In the rows, 128 means zero.
Known rows, with every step that occurs:
pazikug-teko: [130 154 153 105 134 142 130 134 100 138 147 126 118 134 127 139 142 124
 153 145 108 113 120 104 110  93 137 153  91 137 131 151 113 150 114 144
 108 101 150 156  98]
lusim-pazikug-fuda: [112 123 111 140 102 136 131 132 138 119 154 191 172 166 153  95 120  95
 125 124 154 143 104  92 127 154 153 158  71 172 135 140 114 159 136 124
 142 115 119 142 128]
lusim-pazikug-romu-kiko-tevivob-teko-banefon: [126 109 198 149 129 141 187 176 136  95 201 118 144 140 208 110  37  44
 154 139 122 139  92 157 108 134  88 186  59 150  56 146 101 146  92 143
 179  96 161 118 120]
teko-banefon: [171 122 161 167 168 158 159 133 142 115 133 110 114 111 148 138  95 130
 123 159 108 144 117 127 139 126 154 125 153 128 106 103 124 118 146 131
 147 112 159 125 100]
pazikug-fuda-romu-kiko-banefon: [ 92 113 139 160 121  98 136  78 145 106 103 149 127 169 122  99 105  85
 184 103 101 142 118 157 120 119 105 164 105 142 120 157  69 143 161 155
 159 104 128 139 105]
lusim-pazikug-fuda-romu-teko: [ 90 120 100 181  97 127 127 156 139 106 135 182 167 171 142  49 131  72
 135  89 162 124  96  94  94 150 133 171  65 131 147 157 108 163 125 150
 144 109 136 123 133]
tevivob-kiko-romu: [144 123 139 145 149 113 109 146 157  92 145 109 113 153 151  88 153 101
 139 147 112 147 128 196 147 141  71 147  96  81 128 166 114 148  63 127
 131 163  93  94 146]
fuda-pazikug-romu-teko: [ 95 125 134 168 109 126 128 186 132  82 170 142 140 139 170  48 126  98
 137  97 176  95 116 164 117 135  98 176  60  70 103 157  99 159 135 146
 136 116 139  88 119]
tevivob-kiko-fuda-romu: [133 131 133 151 151  93 132 115 170 129 151 113 125 183 114 103 130  63
 159 137 117 117 138 150 122 174  96 155 117 113 154 180  69 110  63 204
 138 134 141 132 127]
pazikug-romu-teko-banefon: [138 102 140 183 118 173 143 165 118  74 154 101 121 120 158  71 107 127
 135 154 147 118 132 136 101 119 136 165 105  77  96 130 115 123 169 147
 135 109 166  90  82]
tevivob-teko-pazikug-fuda: [153 103 142 119  93  96 194 133 145  64 153 112 172 175 130 115 103  92
 184  89 162 107  99  82 158 116 156 138  75 174  97 135 107 145 157 179
 150 121  97 212 104]
tevivob-kiko-pazikug-fuda-romu-teko-banefon: [171 119 102 158 123 120 146 132 192  79 124 125 148 146 137  74 142  41
 142 120 114 128 118 153 140 136 115 217  76  71  74 153  92 130 120 183
 178 124 147 145 119]
kiko-romu-fuda: [103 113 152 146 135 156 118 164 145  96 164 128 102 139 164 113 159 157
 119 148 169 148  90 142 108 142 138 154 110  95 143 129 134 145  79 135
 121 121 128  67  78]
fuda-pazikug-romu-kiko-banefon-teko: [107 114 195 159 141 104 146 155 137  84 177 134 121 155 188  60  88  91
 186 117 141 102 132 211 125 101  71 197  70 113  86 178  42 165 135 117
 137 104 132 101 127]
kiko-banefon-teko-pazikug-romu-fuda: [152  98 178 156 126 142 162 146 166  50 197 113 126 162 174  66 107 151
 187 159 167 123 125 133  98 108 143 164  94 138 148 159  51 132 160 134
 103  91 134 139  69]
pazikug-romu-fuda: [ 86 116 109 126  88 150 120 154 139 101 186 152 115 152 143  97 122 152
 124 160 166 115 130 131  85 156 135 172 109  98 131 134 108 122 117 170
 119 114 162  84  67]
pazikug-romu-kiko-banefon-teko: [117  99 179 145 123 126 137 118 116  85 160 107 113 148 162  73  91 117
 192 151 122 114 155 191 104  91  85 188  95 121 101 172  58 137 156 112
 120 108 135 110 112]
banefon-teko-tevivob-kiko-romu: [187  98 170 192 146 111 125 178 127  92 156  93 129 167 153  82 135 106
 171 149 123 108 143 179 156  89 110 198  85  90 128 144  98 150  72  91
 128 127 101 118 147]
lusim-pazikug-teko: [119 161 156 121 141 157 129 165 114 145 173 159 138 143 161 106 120 102
 136 141 124 123  96  98  96 126 131 161  65 154 150 160 111 167  89 124
 116 101 142 150 129]
romu-teko: [139 116 120 152 106 142 123 142 116 108 125 106 127 121 141  90 148 109
 127 106 154 131 126 106 122 106 146 165  90  97 121 129 147 152 157 136
 134 122 127 110 130]
fuda-pazikug-lusim: [103 134 138 139 136 107  94 128 139 110 141 180 159 167 170 127 105 105
 152  98 140 107 131 144 143 137 116 148  92 134 104 125  94 161 116 136
 131 144 114 106 113]
romu-kiko-tevivob: [123 110 161 121 113  91 155  91 124 124 154 111 124 119 176 166 109  60
 136 107  95 176 109 169 154  89  91 168 103 145  70 130 134 130 116 132
 179 100 143 114 132]
kiko-pazikug-romu: [110 121 118  99 117 148 127 147 150  97 145 129 156 101 137 107 128 131
 134 144 151  90 127 170 103 137  89 170 107  93  89 151 103  92 112 130
 127 120 145 137 104]
lusim-pazikug-romu: [ 89 131 127 143 116 152 121 175 133 116 174 166 153 152 165  69  96 121
 126 146 154 114 118 143  89 168  97 145  92 132 138 163 100 132 103 116
 119 122 138 108 130]
lusim-pazikug: [121 140 132 140 135 144 128 159 137 140 150 157 145 139 162 101 108 106
 113 124 145 138 104 119 116 156 122 136 100 151 146 142 121 150 101 107
 131 122 121 125 151]
tevivob-kiko: [157 137 113 121 121 102 120 122 156 122 137 122 118 158 134 105 133  84
 132 132 101 138 144 160 154 143  98 160 101 103 122 150 108 145 102 147
 146 152 109 130 157]
teko-tevivob: [153 113 143 170 133 135 126 148 119 137 127 108 138 128 135 130 107 132
 147 122 109 123 125 138 151 106 144 156 116 123 134  96 127 131 136 100
 155 104 119 140 113]
pazikug-fuda-romu-teko-tevivob-kiko-banefon: [151 108 124 204 106 105 118 126 156  84 109 124 147 180 123  51 124  70
 188 105  98 139 129 143 130 115 128 202  47  89 141 153  84 166 166 151
 175 107 116 147 115]
romu-fuda-pazikug-teko-tevivob: [124 149 162 154 129 135 136 183 139 142 202 154 113 156 179 125 126 114
 143 115 145 121  84 111 134 110 169 217  53 115 132 111 103 184  95 161
 160  69 160 125  65]
pazikug-fuda-romu-kiko-banefon-teko: [110 103 153 167 118  88 146  91 134  94 121 149 132 182 123  88 116  84
 199 107 112 117 133 151 112  92 115 183  98 148 114 166  53 145 154 146
 140 101 136 140 115]
fuda-pazikug: [117 139 150 146 147 106 136 159 147 123 152 153 132 135 155 108 121  99
 128  96 148 119 105 155 150 142 110 139  97 117 116 139 107 154 112 133
 147 122 126 117 136]

Rows:
[125  89 135 178  95  69 184 109 141  76 145 137 146 197 143  81 125  81
 189  82 148 100 112 127 155  80 122 174 128 170 113 153  57 125 143 162
 130  98 120 169 122] : banefon-teko-pazikug-fuda-romu-kiko
[ 82 112 110 154  96  85 138  89 131 122 108 162 129 174 116 107 126  79
 160  92 115 123 115 144 134 118 107 169 126 141 111 147  85 130 138 172
 153 110 135 135 115] : pazikug-fuda-romu-kiko
[ 96 113  94 171  86 110 129 126 125  96 110 156 149 166 106  76 153  91
 146  89 148 117 118 104 108 122 143 163  92 106 129 145 113 140 156 175
 139 112 142 129 109] : pazikug-fuda-romu-teko
[140  96 130 175 104  80 177 131 144  68 148 150 159 190 123  77 140 108
 180  96 164  88 115 103 135  98 136 143 129 165 135 157  66 115 136 160
 108 104 120 177 115] : banefon-teko-pazikug-fuda-romu
[177  96 171 158 133 120 169 103 152  48 149 122 160 166 149  83 116 126
 199 133 142 137 124 111 139  86 160 143  88 177 136 157  63 140 195 118
 116  96 100 186 101] : kiko-banefon-teko-pazikug-fuda
[164 149 184 141 171 166 156 140 110 129 155 111 103 121 145 146 111 130
 151 175  87 124 109 103 115  93 162 148 113 136 109 126 108 140 132 148
 124  88 178 154  78] : pazikug-teko-banefon
[131  97 124 185  90 158 117 173  99  91 150 100 144 130 149  64 114 126
 151 127 152  99 137 147 115 103 128 191  76  75 120 124 123 138 159 123
 141 105 134 102  95] : pazikug-romu-teko-tevivob
[136 106 189 199 161 100 140 134 130 123 111  97 104 152 144  92  81  90
 205 104  90 112 129 190 115  78  87 186 122 122 133 146  62 142 121 115
 149  91 130 131 131] : fuda-romu-kiko-banefon-teko-tevivob
[152 158 184 154 175 179 153 169 126 139 174 143 124 131 177 120  91 102
 137 165 108 139  88  94 105 124 150 155  87 157 132 141 103 161 104 126
 128  86 169 145 106] : lusim-pazikug-teko-banefon
[135 121 131 139 129 127 107 151 172  94 171 122  96 168 165  88 164 107
 126 156 135 158 114 174 134 154 105 181  84  75 139 147 116 158  54 155
 137 149 110  73 114] : tevivob-kiko-romu-fuda
[153  97 143 149 117 104 137 116 130  69 154 137 164 184 167 111 118 126
 186 117 157  93 144 104 142  87 143 145 127 178 122 129  77 126 140 126
  91 133 101 155 113] : banefon-teko-pazikug-lusim
[106 139 133 139 123 122 135 165 167 126 187 168 115 151 176 113 131 114
 112 108 175 134  91 126 134 151 150 178  90 112 127 116 112 165  98 167
 153 105 148  91  98] : romu-fuda-pazikug
[ 98 120 168 159 150 140 124 188 165  92 185 151 106 147 187  97 155 135
 117 123 181 139  76 160 124 151 126 161  89  86 136 133 120 167  62 141
 135 118 123  61  88] : kiko-romu-fuda-pazikug
[ 97 114 172 123  98 116 165 167 125 104 199 130 155 153 196 101  62  42
 154 120 136 130 102 164 103 136  70 192  43 147  73 167 107 152  80 141
 169 107 141 125 138] : lusim-pazikug-romu-kiko-tevivob-teko
[134  94 139 153  87 125 171 162 146  65 207 132 134 178 166  70 129 144
 160 138 193  94 124 118 114 109 143 172 117 137 131 144  72 115 125 158
  96 103 140 132  81] : banefon-teko-pazikug-romu-fuda
[174 102 162 177 128 120 141 165 104 119 143 106 144 144 136 109 115 126
 164 136 133  95 142 126 142  76 156 182 112 129 127 116 111 133 123  93
 130 102 126 142 127] : banefon-teko-tevivob
[127  93 165 199 120  92 143 105 127 102 118 130 138 179 129  89 100  85
 210 106 102 118 129 155 132  73 127 203  93 143 119 143  56 151 158 130
 157  82 128 154 104] : pazikug-fuda-romu-kiko-banefon-teko-tevivob
[131 113 123 140 116 115 126  96 148  82 135 141 163 170 170 128 106 128
 171 108 137 122 124 114 157 124 131 117 136 173 125 110  94 123 149 143
 113 140  91 151  94] : teko-pazikug-lusim
[118 103 147 172 126  92 173  77 171  75 124 128 139 179 146  86 105  89
 201  80 116 149  94 147 155 106 106 137 122 171 137 149  52 131 179 160
 156  92 102 174  96] : teko-pazikug-fuda-romu-kiko-banefon
[133 103 163 136 101  63 209 136 155  63 163 122 178 165 138 138  99  51
 182  83 134 126  82 113 129 120 116 130  73 163  90 155 112 123 104 195
 167 100 136 200 109] : kiko-tevivob-teko-pazikug-fuda-romu
[158  99 179 204 173 178 140 173 125  67 139  79 105 100 173  86 144 129
 132 143 146 151  99 145 123 103 140 143 106  73 112 123 145 147 130 116
 128 116 133  71  94] : kiko-romu-teko-banefon
[143 108 124 178 126  93 124  99 178  78 156 105 155 209 158  77 131  52
 192 106 136 115 136 123 139 154 116 175  94 122 144 168  57 126 104 221
 130 140 113 133 102] : tevivob-kiko-fuda-romu-teko-pazikug-lusim
[ 84 116 136 161 104  92 152 118 143 122 155 191 164 173 166 108 101  36
 138  92 119 161  84 137 118 141  95 175  73 169 108 157 101 146  95 152
 177  91 146 129 139] : lusim-pazikug-fuda-romu-kiko-tevivob
[159 127  86  90  99 105 127 104 183  95 136 141 166 153 131 105 153  65
 133 131 117 130 134 153 165 138 111 202  63 111  83 155  98 130 115 153
 166 136 110 169 134] : tevivob-kiko-pazikug-fuda
[196 106 147 173 124 100 130 160 129 117 151 103 136 170 138  95 122  90
 164 139 113 104 158 154 159  87 129 205  84 113 120 135  94 143 102 106
 142 119 116 146 155] : banefon-teko-tevivob-kiko
[160 159 170 160 152 103 127 178 137 138 176 131 126 165 166 104 117  67
 167 115  93 110 107 163 170 102 107 207  37 104 119 148  83 187  86 137
 163  99 124 151 127] : fuda-pazikug-teko-tevivob-kiko
[ 87 106 131 149  91  71 152  83 133 110 129 163 146 167 133 131 122  58
 158  91 105 149 105 152 131 110  99 168 101 149  90 148 103 123 120 174
 176  96 151 132 114] : pazikug-fuda-romu-kiko-tevivob
[125 121 111  90 124 137  90 103 150 107 120 149 176 123 153 152 126 116
 147 127 134  96 140 133 119 123 126 171 109 129  80 119 114 117 117 126
 124 138 117 140 100] : kiko-pazikug-lusim
[193 127 162 138 153 107 124 123 160  88 145 102 117 165 144  78 123  88
 176 159  96 136 163 167 132 113 105 174  74 113 130 179  71 158 121 117
 128 141 107 141 158] : tevivob-kiko-banefon-teko
[164 107 143 189 110 149 110 157 138  75 150  81 135 146 159  36 103 102
 177 145 112 128 153 183 118 113 103 210  38  58 126 154  92 156 166 116
 154 115 117 113 105] : pazikug-romu-teko-tevivob-kiko-banefon
[134 108 154 126 102 113 187 174 142  64 169  87 150 163 144  94  82 111
 182 109 164  79 114 130 127 130 110 131  92 132 102 153  93 125 131 173
 129 131 107 183 102] : tevivob-teko-pazikug-romu
[168 116 186 144 158 136 135 131 132  89 138 108 129 135 140  99 115 134
 175 155 123 124 147 136 102  92 136 145  96 136 138 155  85 145 153  96
 106 111 127 141 128] : kiko-banefon-teko
[170 105 145 202 124 113  98 140 144  99 168 105 167 185 187  86 114  50
 175 102 142 120 138 127 174 123 153 236  25  99 111 121  93 178 130 157
 173 120 106 108 103] : romu-teko-tevivob-kiko-fuda-pazikug-lusim
[122 107 163 134 133 122 150  75 128 138 161  95 122 151 152 144 113  83
 161 125 133 143 121 129 152 117 135 176 119 165 110 132  96 123 131 169
 150 101 139 119 101] : romu-kiko-fuda
[161  90 133 153  92 102 178 118 135  63 165 144 168 180 141  91 142 115
 175 114 170 112 122  89 161  89 165 150 109 178 121 142  85 124 165 139
 113 101 112 179 112] : banefon-teko-pazikug-fuda
[ 85 131 110 165 117 116 128 147 149 122 136 200 166 178 135  79 115  87
 134 105 145 121  96 110  97 171 124 145  93 158 152 157  95 148 103 146
 142 110 137 137 135] : lusim-pazikug-fuda-romu
[175 140 149 131 154 117 112 109 173 106 129 106 115 149 143  94 112  92
 161 153  80 161 151 177 139 141  91 153  78 105 136 166  87 157 131 124
 149 145 103 138 149] : tevivob-kiko-banefon
[174 109 157 150 115 121 148 143 189  51 200 110 115 193 175  44 117 106
 184 162 137 133 147 162 122 128 108 194  66 113 141 178  41 142 128 155
 122 118 119 135 103] : tevivob-kiko-banefon-teko-pazikug-romu-fuda
[105 111 113 149  85 152 119 160 108  86 151 116 134 131 141  60 136 124
 135 131 162 105 139 136  94 121 114 168  83  73 113 149 121 134 157 142
 120 119 141  92 108] : pazikug-romu-teko
[126 105 148 119  88 125 186 178 159  67 197 101 135 173 157  93  92 114
 174 115 188  89 104 109 115 139 135 157  87 132 113 139  93 137 121 195
 138 120 127 162  73] : tevivob-teko-pazikug-romu-fuda
[181 120 130 168 127 108 116 140 146 131 134 102 127 157 143 111 109  90
 150 131  86 137 142 167 177 119 115 184  91 102 128 115 114 145 110 117
 172 128 102 139 143] : teko-tevivob-kiko
[131  85 156 170  92  56 199 101 142  66 165 138 158 186 162 105 122  55
 184  84 139 128 100 134 154  68 113 174 107 179  92 157  71 115 128 160
 148  81 138 167 118] : banefon-teko-pazikug-fuda-romu-kiko-tevivob
